What can hang from each mark:
B: J P
M: T V
Q: J
J: B T V
T: J
P: B J M

Each row was made from one small tree. Brackets hold a mark, then the marks that hang from it, in alphabetical order. Every link used is in the known rows. Write each row's tree.
Known rows:
(B P): [  3.2  21.7   9.3  69.9  19.7 -40.7 -59.6  -7.0  10.2 -13.1  -8.0 -21.0
  22.2 -26.2  36.2 -44.8  -7.5 -17.1  20.2 -42.9]
(P M): [-13.6  25.3  37.7  29.5  44.7 -17.5 -56.5   5.8  -2.5  -8.9  29.7 -20.2
   5.4  -8.9  28.4 -21.2  33.2  -7.4  40.9 -31.0]
(Q (J B V)): [ -2.4  -4.4  -8.8  32.1   5.8  -5.7 -29.0  -6.8  12.6  -4.7  -7.3 -27.5
  39.8 -28.8 -15.8 -16.0  26.9 -12.7   7.2 -36.2]
(M (T (J B)) V): [-10.0  65.4   1.0  48.9  29.5   5.6 -36.9   3.3  -4.9   8.8   8.6 -30.9
  28.6 -10.0 -10.8 -25.0  -4.9  38.2 -61.0 -22.8]
(P B (J T) (M V)): [-48.3  60.2  50.9 -30.7  51.6  40.1 -64.3  34.7  14.4  -8.4  38.2   0.8
 -10.5 -12.4 -12.6  15.7  52.9   1.1  25.5  12.3]
(P B (M V)): [-55.0  50.1  51.3  14.5  41.4  10.4 -58.9  10.4  17.2 -10.6  38.5 -17.6
   4.0  -3.6  15.1  -8.5  48.7   3.2  29.2  -5.6]
(M T): [ -7.8  44.6  24.3  50.4  36.7  -3.6 -59.2   0.8   8.4   6.9   3.5 -33.7
  17.3  -8.5  11.5 -36.3   8.7  13.0 -27.4 -23.0]
(Q (J B T V)): [  2.0  -5.7 -12.8  17.5   4.8  11.5 -11.3 -12.2   2.7   2.8  -9.7 -18.6
  37.8 -30.5 -33.0   1.4  30.2  -8.1  -4.5 -41.6]
(M V): [-17.3  48.6   5.2  51.5  28.3 -13.6 -56.3   5.3  19.1 -12.3  -2.8 -37.1
  16.5 -11.7  14.5 -30.9   0.7   2.8  -6.9 -27.6]
(B (J T) (P (M V))): [  6.7  23.3  -2.1  37.0  36.5  -3.4 -30.2   0.8  -7.4 -14.4   6.8  36.4
  13.3 -23.4  -1.2 -12.2   1.2 -14.4  16.8 -40.3]
(P (J B V) (M T)): [-16.3  40.2  37.3 -25.0  46.9  19.1 -51.6  43.0 -12.8  -3.9  32.3   1.5
   4.4 -11.9 -15.3  10.9  41.3   3.9   9.1  -5.4]
(B (J T V) P): [ 11.5   2.7 -15.7  48.6  18.1 -23.1  -1.0 -18.5   1.7 -20.8 -19.6  37.1
  22.8 -22.1 -13.0 -11.4 -13.7 -27.2  15.3 -54.0]
(M (T J) V): [-12.8  62.4   2.6  52.9  32.2  -0.2 -44.2  -1.9   9.1   2.1   1.7 -29.2
  19.2  -8.1   5.6 -37.8 -12.2  34.8 -52.5 -18.5]
(T (J (B (P M)) V)): [ -0.5  11.3   4.2  43.2  16.1 -41.8  -1.7 -12.8 -20.6 -12.1  12.9   0.1
  28.8 -19.0   4.5 -12.6   3.7  -0.6  22.6 -52.1]
(B J): [  3.6  24.3   6.8  63.9  39.8 -23.8 -36.8  -5.5  10.3 -13.2   3.7   1.7
  22.6 -10.2  -7.8 -30.4   3.4 -17.2  17.5 -37.4]
(J (B (P M)) T V): [  0.3   6.6   8.9  10.2  16.0  -7.3   5.6  -0.9 -29.6  -4.4   8.9   9.3
  22.9 -23.6 -15.6  22.2  22.8 -10.7  14.5 -55.5]
(B (P M)): [ -1.7  17.7  24.4  48.0  30.6 -32.6 -62.3   0.7  -2.0 -13.3  11.1 -10.0
  11.5 -24.9  43.2 -35.1  11.2 -17.1  39.1 -38.8]
(T (J V)): [ -6.5  17.7   2.9  52.3  18.3 -44.3  -4.8 -23.7   3.8 -17.1  -1.6 -16.5
  20.6  -9.7   7.9 -27.8  -8.2   0.6  17.4 -45.3]
(B (J T V) (P M)): [  6.1  -1.1   0.0  26.3  29.3 -14.0  -3.5  -9.7  -9.6 -21.8   1.3  48.8
  12.8 -21.3  -5.3  -1.8   4.6 -25.7  35.7 -49.1]
(B (P (M T))): [ -3.1  27.7  27.1  42.7  34.7 -17.4 -67.0   4.2  -2.8  -4.9  12.0  -7.6
  12.4 -22.5  40.3 -37.7  10.9  -3.2  11.5 -30.4]
(T J): [ -0.3  30.0  10.1  66.7  27.8 -42.3 -30.0 -19.6   1.9  -6.0   6.4 -27.2
  21.1 -12.4  14.9 -40.7  -5.6   5.3  12.6 -42.0]

Write each row's tree:
[  0.5  33.2   5.3  50.3  20.0 -17.9 -18.5 -10.1 -11.4   2.7   0.5 -11.7
  30.5 -15.7  -3.4 -25.7  -6.0  19.1 -31.8 -38.2]  (M (T (J (B P) V)))
[ 11.4   1.9  -9.5  52.8   7.4 -11.3 -58.3  -5.4  10.4   1.5  -7.2 -29.0
  43.4 -39.1   1.3 -36.4  17.8 -13.4   4.3 -36.4]  (Q (J (B P)))
[  2.2   0.1   5.0  40.7  29.7 -30.9 -22.3  -4.3   0.7 -29.5   3.1  39.1
  15.6 -19.7  11.2 -20.6   1.8 -30.3  44.5 -45.0]  (B (J V) (P M))
[-12.2  31.2  29.9  20.0  40.4  -4.7 -24.3   2.4 -20.7   1.4  32.7  -7.4
  14.3  -6.1   4.1 -10.2  26.3  18.2   1.0 -29.1]  (P (M (T (J B V))))
[  8.9 -10.7 -18.5  25.5  -1.2   2.9 -15.8 -14.6   2.4  -0.6 -16.9  -8.4
  40.3 -40.0 -21.5  -6.1  18.9 -14.4  -1.6 -45.7]  (Q (J (B P) T V))
[-16.2  53.0  23.1  24.1  44.0   8.4 -43.2  13.3 -15.7   4.5  34.2 -16.7
  14.7  -8.0   5.4 -15.0  21.3  30.4 -19.4 -20.4]  (P (M (T (J B)) V))
[ -5.7  37.4   9.2  44.6  26.2 -12.2 -14.9  -8.5 -11.7   5.6   7.4 -19.8
  30.0  -7.9 -12.4 -19.2   1.8  23.2 -33.7 -34.7]  (M (T (J B V)))
[ -9.1  33.1  13.2   8.5  27.7  -9.6 -42.3  29.8   3.9 -14.4   6.0 -15.2
  16.3 -16.1 -20.8   0.2  17.5 -13.7  17.4 -20.5]  (P (J B V))
[ -2.8  20.3   0.7  49.4  16.2 -37.6   4.0 -15.8 -12.5  -8.4   7.4 -17.0
  30.6 -11.5 -12.1 -11.5   0.7   4.8   7.1 -50.4]  (T (J B V))
[  3.6  20.8   3.8  22.4  19.2 -18.5 -44.2   9.5   9.7 -19.7 -16.7   3.9
   9.7 -30.8   7.8 -16.6  -6.0 -22.7  21.9 -30.8]  (B (P (J T V)))
[ -5.0  17.5   4.0  18.3  15.3  -2.0  14.0  -5.4 -20.0   2.0   1.6 -11.1
  28.5 -14.1 -37.9  23.6  21.8  -3.0  -3.8 -54.5]  (J B T V)
[ -0.3  -8.3 -10.4  20.8   6.3   5.7 -20.1 -19.1  19.1  -6.4 -18.4 -17.4
  26.6 -28.3 -12.0 -13.5  20.2 -13.1   6.4 -35.4]  (Q (J T V))
[ -8.9  35.6  11.7  47.4  27.7 -16.0 -22.7 -14.5   1.8  -0.9  -0.8 -18.4
  19.6  -6.0   4.6 -31.0  -5.2  20.3 -26.2 -30.6]  (M (T (J V)))
[-33.0  51.1  42.7   1.5  38.6  19.5 -58.6  17.6  21.6  -3.0  16.9 -11.1
   2.6 -15.0 -20.1   0.7  38.2  -8.2  17.9   0.9]  (P B (J T))
[-51.1  61.5  49.9  15.2  44.2  20.9 -50.2   4.8   8.9   1.2  39.9 -12.1
   6.5  -1.7   8.9 -14.5  38.6  28.9  -7.8   0.4]  (P B (M (T J) V))
[ -1.8  11.1   1.0  45.4   6.5 -34.4 -14.8  -1.4  -7.6 -13.3  -6.4  -9.9
  33.3 -22.2  -2.6  -8.3   3.8 -16.5  11.8 -52.3]  (J (B P) V)
[  1.3  11.7  -4.8  36.4  29.6 -10.0   6.4 -14.2   2.8 -15.7  -7.2  23.2
  18.7  -8.8 -32.0   0.9   4.0 -18.1  11.9 -46.6]  (B (J T V))
[  3.5   9.8  -3.6  28.4   6.7 -12.9   8.3  -8.0 -20.8  -4.1  -8.5   0.0
  30.4 -25.5 -23.6  13.2   8.1 -11.3  -0.9 -59.1]  (J (B P) T V)
[  1.1  23.3  19.9  45.1  27.6 -24.4 -47.8   9.0 -19.5  -0.8  21.9 -15.5
  27.9 -24.8  12.2 -15.7  23.4 -10.1  22.3 -44.4]  (J (B (P M)))
[ 18.3  15.5  -8.4  61.5  27.2 -20.4 -25.0 -13.5  -1.3 -10.1 -10.0  25.8
  23.7 -25.5  -8.0 -24.6  -9.9 -22.0  10.3 -50.2]  (B (J T) P)
[-17.4  67.5  30.9 -15.0  54.0  33.9 -77.8  55.7  -8.3   2.5  36.3 -12.6
   3.4 -14.7 -11.5   1.3  36.2  18.2 -14.3   6.3]  (P (J B) (M T V))
[ 13.1  11.4   6.1  40.0  39.4 -12.6 -27.3  -6.3 -12.1 -10.9  11.4  36.8
  13.3 -23.4   0.8 -14.1   8.1 -20.9  31.2 -45.6]  (B (J T) (P M))
[  9.0   7.2  -7.3  31.8  14.5  13.4 -34.0  -8.4   0.4  12.9  -0.8 -29.7
  37.8 -33.2 -26.4 -10.9  33.0  -4.4  -8.3 -36.3]  (Q (J B T))
[  0.3   9.4   7.8  36.6  32.7 -14.9 -26.7  -1.3  -1.9 -20.7   3.5  40.3
  15.2 -15.4   7.2 -21.2   2.1 -16.0  18.3 -36.6]  (B (J V) (P (M T)))
